Each row was made from one small tree. The marks that hang from a mark follow it in brackets, in alphabetical order. Every link used is in the known rows. Write each row's tree.
Known rows
Y(X): [  7 -11  -7   1 -20  -2  -8   1   1  -4  33  -3  -3 -14  -1   4 -29  47
   4 -22 -26   9]
S(A(D)): [ 43 -15  14 -12 -11  -7 -23  -2  -3  -4  -4   2  29   2  -7  -3  -8  25
  19 -37 -29  20]
A(D(Q(B))): [ 16  -8   5  -5   2   3 -14  -3 -17  10 -11   3  18   4  -9   2   9   1
   3 -11  -5   6]
Y(L X(Q)): [-13 -12 -10   1 -18  17  -8   3   0  -2  38 -17 -25 -27  -7   1 -12  74
   2  -8 -20  32]
F(B(Q(J) R)): [  2 -14   3   1   8   2  -3  -2  25 -48 -14  -2   1 -12   0  -4   0  13
  -9  17  -8 -15]
S(A(D(Q(B J) V))): [ 17   0  20  -9   5 -35  12  15   8  -6 -29 -11  17  40  -7  -1  15 -61
   3 -15  -4  14]
Y(L X(Q(B))): [-11  -6  -4  -1 -18   0   8   8  -3   2  14 -25 -20 -15  -3   4  -3  41
   4   1 -14  30]
X(Q(B(F) D J) Y): [-21   7  19   4  -3  -4  -4   1 -31  31  -8  18  -2  -8  11  11  13 -25
   8  15  38  -5]
A(D(Q(B(F R)) V)): [ -1   2 -31  -3  10  21  -1  -8   4  13  -3  -6   5   7  -7  10  36 -27
 -19   3  -6 -10]
D(Q(B(F) J) V): [-21  14 -11   9   3 -33  28  13   7  10   1   1  -7  33   4   3   0 -48
 -14   9  15 -11]
B(F Q R): [  3 -14 -21   4  17  28  -9 -15   7  -6  10   7  -5 -24   3  -9 -15  40
 -17   6 -11  -8]
A(D(Q V)): [ 11  -7 -10  -2   0   8 -21  -3 -15  11  25  -1   9   9 -18   6   9   9
   2 -15 -15  10]
D(Q(B J)): [ -1   0  17   5   3 -30  14   5   0 -11 -12   9   2  16   6  -5  -8 -16
  -6   5  14  -5]
B(F Q(D J) R): [ -7   3  -5  -1  19  36   0 -14  12   0 -18   9   0 -20   7 -19 -18  12
  -4   5   7 -17]
B(F R): [  9  -5 -24   3  -4  14 -10 -17   9  -4  23  12   1 -19   8   2  -4  40
 -13  -5 -12 -16]
S(A(D(Q(J) V))): [ 17  -7  15  -8   5 -20  -3  11  13 -12  -6  -3  13  29 -10  -5   7 -29
   1 -23 -10  16]
L(Y(X)): [  5  -6 -14   5 -13  22   3  14  -4  -6  28   1 -17  -9  -4  16 -20  43
  15 -24 -16  15]
S(A): [ 40 -11  12  -5 -13 -31 -16   2  -7  -8   8   5  21   7   2  -4 -21  26
  12 -26 -20  19]
X(Q(B(F R) D J)): [ -6   2   0   0   7  10   8 -12  -1  15 -23   5  -5 -23  12  -5  15 -16
  -5  24  17 -18]
F(B(Q R)): [ 15 -18 -12  -2   5  12 -23  -7   5 -32  -1  -4   9 -21  -7   1   3  31
  -7  14 -18  -4]
F(B(Q(D(V) J) R)): [  2   7  -3  -6   5   7  -8   1   9 -19 -15 -11   9   0  -8  -3   9 -23
   6  19  -5 -12]
F(B(Q(D) R)): [ 20  -6  -9 -10   4  30 -34  -9 -11  -9 -15  -2  22 -25 -10  -5   3  21
   8  10 -11  -3]

Which tree is each row?
[-17  11 -19   7  11 -14  26   0  21  -7  -2  -1 -11  20   9   3  19 -46
 -28  18  14 -22] : D(Q(B(F R) J) V)
[ -7  29  -1   0 -12 -25  21   7  -5  31  -8  -2   9  27   6   2  -7 -49
  18   1  10 -16] : Q(B(F) D(V) J)
[  6   1  23  -2   8   8  -7  -5  -9   2 -14   8   8  -7  -1 -20 -34  14
  18  -3   4   2] : B(Q(D J))
[  2 -11  14  -1   6   8  -8  -4   6 -12   0  13   5  -1  -6  -7  -2  15
  -2 -16   0  -2] : A(D(Q(J)))
[-37  10  13   9  -8  -9  14   7  -5   4   7   5 -23   3  12  15  16   9
  -4  13  31   6] : X(Q(B(F) J) Y(L))
[ -3  27  -9  -2  -5  -6  20  -5   9  14 -14  -4   4  13  11   3  11 -45
   2   9   7 -25] : Q(B(F R) D(V) J)
[-10   5   4   2  11  15   1  -2  -1  17 -12  11   5  -6   2 -19 -36   7
  11  -3  10  -7] : B(F Q(D J))
[ -1   7   2   4   8 -22  17  -3  13 -21  -3  -5  -8  18   6   2  20 -38
 -22  18   8 -12] : D(Q(B(R) J) V)
[-22   5  32   6 -11 -16   6   4 -14 -10   6   0 -21   2   9  14  17  14
   3  13  25  15] : X(Q(B J) Y(L))
[-12   2 -11   5  12  -2  20  -5  24 -13 -17  10  -5   2  14  -4   9 -20
 -28  13  18 -23] : D(Q(B(F R) J))
[ -9  -5  11   5 -14  10 -29  -4 -31   1  43   5 -16 -16  -1  16  11  66
   4   0   9  26] : X(Q Y(L))
[ -2  -1   5   0   4  -2  -1   1   6  -5  12   1   1  15 -11   1   7 -10
  -1 -11  -4   0] : A(D(Q(J) V))
[  9  18  13  -1 -15 -17  -2  -1 -10  12  13   2   8  15   0  -1 -15 -10
  23  -9  -2  -5] : Q(D(V) J)
[-11  11 -12   1  16  24   4  -9  11   6  -4  -2  -5  -3   3 -11  -8 -16
  -4  10   2 -16] : B(F Q(D(V) J) R)
[ 35 -12  13 -13   3 -16 -14   7 -10   3 -30  -2  31  16  -9  -4   8 -17
   5 -23 -10  23] : S(A(D(Q(B))))
[-14   9   2   3  -5   6  26  25 -14  17  -4 -17 -28   3  -4  15   9 -39
  23   9   8  14] : L(Y(X(Q(B D(V) J))))
[ -8 -11  12   0  -9  10  -5   1  -5   8   9  -1 -13 -30  -1  -7 -18  23
  11  -4  -3  10] : Y(X(Q(D J)))
[  0  -2 -25   3  10   8  -1  -8   3   3  -4   7   4  -4   7   0  12  -2
 -26   9   6 -13] : D(Q(B(F R)))
[-27   9 -10   2  -8 -10  23  13  -1  33   0 -16 -16  -1   1   3  -1 -41
   6  11   5   1] : Y(X(Q(B(F) D(V) J)))
